Every row comes from one small tree of marks. The marks that hang from a mark follow it in brackets, in the order of their numbers. Every link used is in the known rows. Which tree was each row made from?
In the rows, zero is written as 128.
Known rows:
Q_141(Q_262 Q_769 Q_945): [141 164 113 174 116 118 140 103 136 170 155 111 105 110 149 128 146 161
  33 182  92 165 154 104 147]
Q_262(Q_621): [132 175 150 139 125 124 105  77 144 166 141 156  97 102 138 135 173 174
 134 161 162 134 158 101 152]
Q_675(Q_141): [137 160 156 168 102 122 127  88 130 168 166 172  98 126 145 149 161 163
 136 117 154 131 172 115 148]
Q_945(Q_141 Q_407): [137 175 133 134 112 142 125 105 124 172 187 203  90 128 158 112 142 167
 171 130 138 117 171 118 142]
Q_275(Q_675(Q_141(Q_519(Q_621) Q_945(Q_407)))): [129 187 121 129  99 127  83 113 125 172  98 169 102 122 141 110 154 162
 145 113 134 177 132 133 142]
Q_675(Q_141 Q_275): [137 145 161 176  99 127 124  89 138 167 164 153 104 132 150 152 151 163
 158 112 152 139 173 115 127]
Q_141(Q_262(Q_621) Q_945): [134 179 131 155 120 117 105 106 124 167 133 130  94  95 150 121 161 169
  62 178 154 157 142  90 153]
Q_945(Q_141 Q_407(Q_519)): [137 173 144 147 104 144 121 104 110 173 195 191 100 122 159 110 154 165
 146 120 136 128 162 128 145]
Q_407(Q_519(Q_141 Q_621) Q_945): [131 163 144 140 106 116  89 118 102 175 145 147 111 102 138 123 188 168
 144  73 223 145 146  99 150]
Q_141(Q_262 Q_519(Q_621) Q_769 Q_945(Q_407)): [140 197  93 156 122 143 112 111 116 173 123 114 102  99 150 100 144 165
  42 164  63 181 136 128 145]
Q_141(Q_262 Q_519(Q_407 Q_621) Q_769 Q_945): [139 181  91 160 126 126 105 106 128 172 123  91 102 109 108 109 151 167
  37 159  90 169 127 127 148]
Q_945(Q_141(Q_262 Q_519) Q_407): [139 189 130 167 115 145 129 115 112 172 224 178  87 124 156 100 135 160
 123 148  80 125 163 132 145]
Q_519(Q_141): [134 152 147 153 114 124 125  90 143 171 189 157  97 130 135 139 157 168
 145 104 175 121 172 105 149]
Q_945(Q_141(Q_262(Q_621) Q_769) Q_407): [140 185 106 127 126 160 123 113 115 167 183 172  96 106 166  98 144 161
 101 162  72 156 164 114 152]
Q_262(Q_141(Q_769 Q_945) Q_621(Q_519)): [144 189 121 132 102 125 106  97 116 164 113 113 114 109 152 135 150 154
  76 249 175 180 166 127 148]
Q_621(Q_519(Q_407(Q_945(Q_141)))): [140 173 120 136  96 111 109 117 108 172 183 171  98 140 126 111 160 165
 158 170 181 121 163 130 138]
Q_407(Q_945(Q_141(Q_519(Q_621)))): [134 194 149 151 124 116  98 116 104 174 161 177  97 102 136 112 169 167
 194 128 189 127 157 115 144]
Q_262(Q_141 Q_621): [134 175 153 132 105 129  97  94 122 164 129 150  96 106 145 145 158 163
 149 181 192 125 166 105 154]
Q_621(Q_519): [139 162 146 162  98 121 133  71 145 170 185 147 106 124 129 133 164 164
 112 195 138 128 169 119 143]
Q_262(Q_141(Q_945)): [137 169 143 150  96 113 112 113 119 169 121 137  96 120 150 145 142 162
 120 180 196 131 166 108 147]
Q_275(Q_675(Q_141)): [127 145 152 151  92 115 119  88 152 167 164 175 103 137 128 141 161 159
 164 120 128 139 160 108 146]
Q_945(Q_141(Q_519(Q_407 Q_621))): [136 178 131 140 124 136  99  98 124 174 172 167  92 121  99 112 156 170
 176 118 157 111 147 132 149]
Q_275(Q_675(Q_141(Q_519 Q_769))): [134 168 146 169 111 121 129  76 155 166 181 146 112 136 124 140 158 152
 132 144  73 166 163 144 145]
Q_675(Q_141(Q_262 Q_519 Q_945)): [140 182 144 203 107 115 125 114 109 169 170 136  96 119 151 131 150 156
  60 144 127 159 153 126 149]
Q_945(Q_141(Q_262 Q_769) Q_407): [142 172 107 148 115 155 146 115 122 171 210 171  96 123 163 105 131 157
 103 151  55 142 170 118 146]

Which tree is each row?
[139 207 120 133 120 117  79 114 103 164 102 107 100 117 134 133 163 163
 122 193 154 157 151 150 150] => Q_262(Q_141(Q_519(Q_407(Q_945)) Q_769) Q_621)
[140 177 130 182 115 142 128  95 119 169 168 129 108 104 131 129 160 152
  73 127  70 164 157 124 152] => Q_675(Q_141(Q_262 Q_519(Q_621) Q_769))
[127 176 149 162 104 125 103  94 130 164 178 155  99 115 129 124 165 153
 121 148  91 160 145 119 153] => Q_275(Q_675(Q_141(Q_262(Q_621) Q_519)))
[134 163  93 112 119 118  93 120 122 173 114 128 106 123 117 123 170 172
 137  84 174 152 147 113 146] => Q_519(Q_141(Q_769) Q_407(Q_945) Q_621)
[144 189  98 128 109 161 127 105 113 167 202 166 104 113 163  93 145 154
  81 207  74 167 168 127 148] => Q_945(Q_141(Q_262(Q_621(Q_519)) Q_769) Q_407)
[140 196 118 134 131 157 117  98 121 173 170 175 102 109 143 102 147 163
 151 134  92 147 163 141 144] => Q_945(Q_141(Q_519(Q_621) Q_769) Q_407)
[137 140 151 192  91 130 132 104 129 167 180 139 103 128 151 143 146 158
 116 118 112 140 167 104 131] => Q_675(Q_141(Q_262) Q_275)
[143 197 100 176 123 136 130 109 122 171 155 115  99 117 162 109 139 162
  28 184  46 179 149 139 143] => Q_141(Q_262 Q_519 Q_769 Q_945(Q_407))
[139 157 135 169 109 143 119  97 133 161 156 120 111 112 157 139 154 156
  88 144  90 178 165 110 137] => Q_675(Q_141(Q_262(Q_621) Q_769) Q_275)
[136 189 113 147 108 126 111 100 135 169 132 150 106 139 154 121 144 154
 102 146  76 197 151 155 140] => Q_275(Q_675(Q_141(Q_519 Q_769 Q_945(Q_407))))
[136 155 111 154 113 133 115 116 110 173 159 106 117  97 137 116 163 158
  35 105 141 183 139 101 154] => Q_407(Q_519(Q_141(Q_262 Q_769 Q_945) Q_621))
[130 169 113 124 112 107  83 112 117 174  96 141  96 112 113 122 176 180
 154 118 187 124 134 103 145] => Q_519(Q_407(Q_945) Q_621)
[128 155 142 148  95 103 112 101 143 168 133 163 103 133 137 137 155 159
 140 128 161 160 151 111 144] => Q_275(Q_675(Q_141(Q_945)))
[131 150 148 145 106 133 102  95 125 173 171 147 110 106 124 128 179 167
 135  75 191 136 149 102 152] => Q_407(Q_519(Q_141 Q_621))
[139 166 121 144 113 150 124  95 126 171 182 143 112 129 159 121 159 163
  87 100 106 166 163 137 148] => Q_945(Q_407(Q_519(Q_141(Q_769))))
[141 178 144 188 120 144 117  91 127 162 171 110 111 112 153 136 154 154
  79 153  73 186 163 135 135] => Q_675(Q_141(Q_262(Q_621) Q_519 Q_769) Q_275)
[131 152 126 159 102 126 105 124 104 174 160 126 108  99 136 113 167 162
  64  91 185 160 134  90 152] => Q_407(Q_519(Q_141(Q_262 Q_945) Q_621))
[143 169 154 195 115 134 130  77 142 166 177 119 116 132 147 152 149 156
 124 135  91 168 176 148 126] => Q_675(Q_141(Q_519 Q_769) Q_275)
[134 174 136 128 107 151 102 109 105 175 168 192 102 106 147 101 163 168
 159 101 157 132 149 116 147] => Q_945(Q_141 Q_407(Q_519(Q_621)))
[132 142 124 167  94 126 142  96 151 165 184 141 109 131 132 134 152 148
  95 141  50 162 159 109 150] => Q_275(Q_675(Q_141(Q_262 Q_769)))
[145 160  89 134 108 119 118  98 134 171 157 109 110 149 120 122 149 162
  64 160 155 172 158 139 144] => Q_621(Q_519(Q_141(Q_769 Q_945) Q_407))
[132 171 152 141 110 118  98 124  92 175 159 174 108  94 140 111 182 167
 171 107 210 131 149 102 146] => Q_407(Q_519(Q_621) Q_945(Q_141))
